Each row was made from one walk, in order. Every step used is in the known rows, and no mark comes twice. Write each row's walk.
Known rows:
M > A > C > K: [-11  20   2  -9   8  21  -3 -18  24  -9  11  -4   2  15  12  -8 -16   8
   4  10]
K > C > A > Y: [-12  -1  -4  -1   1 -20 -19   1  18   5   4   2 -11 -14  -2  -8 -30 -12
   3   6]
Y > C > A: [ -5 -13  -3  12   2   3  -8  20  13  -7  -7   3  10  -4   1  -7  -7  -1
   3   2]
Y > C > R > A > K: [  2  -4   8  12   7  10 -20  21  11   5  37  -3  25 -13  -9 -11   2  -5
  16  28]
K > C: [  1  -3   3   9  -3   3  -6  -6  10   8   2  -1 -16  -7  -8  -3   2 -16
  -1   6]
A > K > C: [ -4   3   8   4   2  11  -6  -7   9  14  13  -4 -17  -9 -19  -5  11 -13
  -1  15]
M > A > Y > C: [-16  13   2   4  12  -3 -13   9  20  13  14   7   6  18  -1  -6  -6  -6
  -7  -9]
R > A > C: [ -3   3   3   3   2  13 -10   4   6 -11  38  -3 -10  -5  13  -5 -23   1
   7   8]
M > A > Y > C > R: [ -9  11   4   7  14 -11 -21  18  26  25  12   7  32  13  -4 -10 -16  -2
   3   4]
Y > C: [-2 -6  6 14  5 11 -7 14  7  5  2  4  6  0  0 -4  2  5 -1  1]
R > C: [  1   1  -5  11  -3  14  -5   6  -1  -6   4   1 -11 -12   7  -5 -15  -8
  -3  13]
C > Y: [ -5   8  -4 -14  -7 -23  -5  -7   5 -10  -2   7   5  -4   1  -5 -15   2
   6  -1]
C > R: [  6  -2   2   3   1  -9  -8   9   7  13  -2  -1  26  -5  -3  -5 -11   4
  10  13]
M > A: [ -2  11  -5  -3   0   0   4  -5   9   0   4   0   0  20  -5  -1  16 -22
  -7  -9]
R > A: [  2  -3  -6  -2  -5  -1  -6   2  -2 -18  28  -3  -7  -6   5  -1   3 -17
   6   6]
M > A > C > Y: [-13  25  -1 -12  -1  -9  -5  -8  22  -4  11   7   2  16   4  -9 -25  -2
   0  -7]
A > Y: [-10   9   2  -8   7 -14 -11   0   4   9   9   3   0  -2   4  -1 -23  11
   1  -1]
K > A > C > R: [  2   5   4  13  21   0 -14   6  22  16  15  -8  23 -13  -1  -9 -33  -7
  15  23]

Write each row's walk:
[-13  14  -7 -15  22 -12 -14 -22  16  -7  15  -6   5 -16   7  -6 -28  -5
  15  22]
C > K > A > Y
[  7  -5   4  12  -1  -6 -13   2  17  20   0  -1   9 -12 -11  -8  -8 -12
   7  18]
K > C > R
[-14   3   1  -6   9   3 -25  -2  16 -18  37   1   4 -13  18  -9 -25  12
  16  21]
R > A > Y > C > K
[ -8  12  -1  -9  -5 -11 -15  -3  10 -22  36   4  -6 -10  14  -9 -39   3
  13   8]
R > A > C > Y
[ -5   2  -9   4  -2  15  -8  12   4 -12   5  -2  -5 -19  -3 -11 -15 -12
   2  23]
R > C > A > K
[  0   6 -13   4  12  17  -8 -15  13 -23  10  -9  -7 -25  11  -9 -20 -25
  11  36]
R > C > K > A
[ -7  15   3   2   2  12  -2 -12  18  13  16  -3 -17  10 -24  -7  26 -35
  -8   7]
M > A > K > C
[-11  14 -11  -4  20   2 -19 -16  15 -15  19  -6  -6 -27  14 -10 -43 -13
  12  34]
R > C > K > A > Y
[ -2   5  -2  -6   4 -24 -24  10   8   4  35  -1  20 -13   6  -7 -31  -2
  17  17]
C > R > A > Y
[ -4   7   2   9  20   8  -7  -2  14   4  18  -7  -5  -7   1  -5 -23 -11
   6  10]
K > A > C
[-13  19  -4 -11   8 -14  -6  -4  12   8  13   3   0  17  -1  -2  -8 -11
  -6 -11]
M > A > Y
[ -2 -10  -6   7  -6  -6  -8   0  15  -4  -5  -2 -11 -12  -6  -7  -7 -22
   2   7]
K > C > A
[ -8   7  -4 -10   3 -15 -17   1   1  -9  38   1  -7  -8   9  -2 -20  -6
   8   5]
R > A > Y
[ -8  10  -3 -10  -9 -12 -15 -13  11 -14  38   1 -18 -20 -12 -11  -2 -27
  11  20]
R > A > K > C > Y
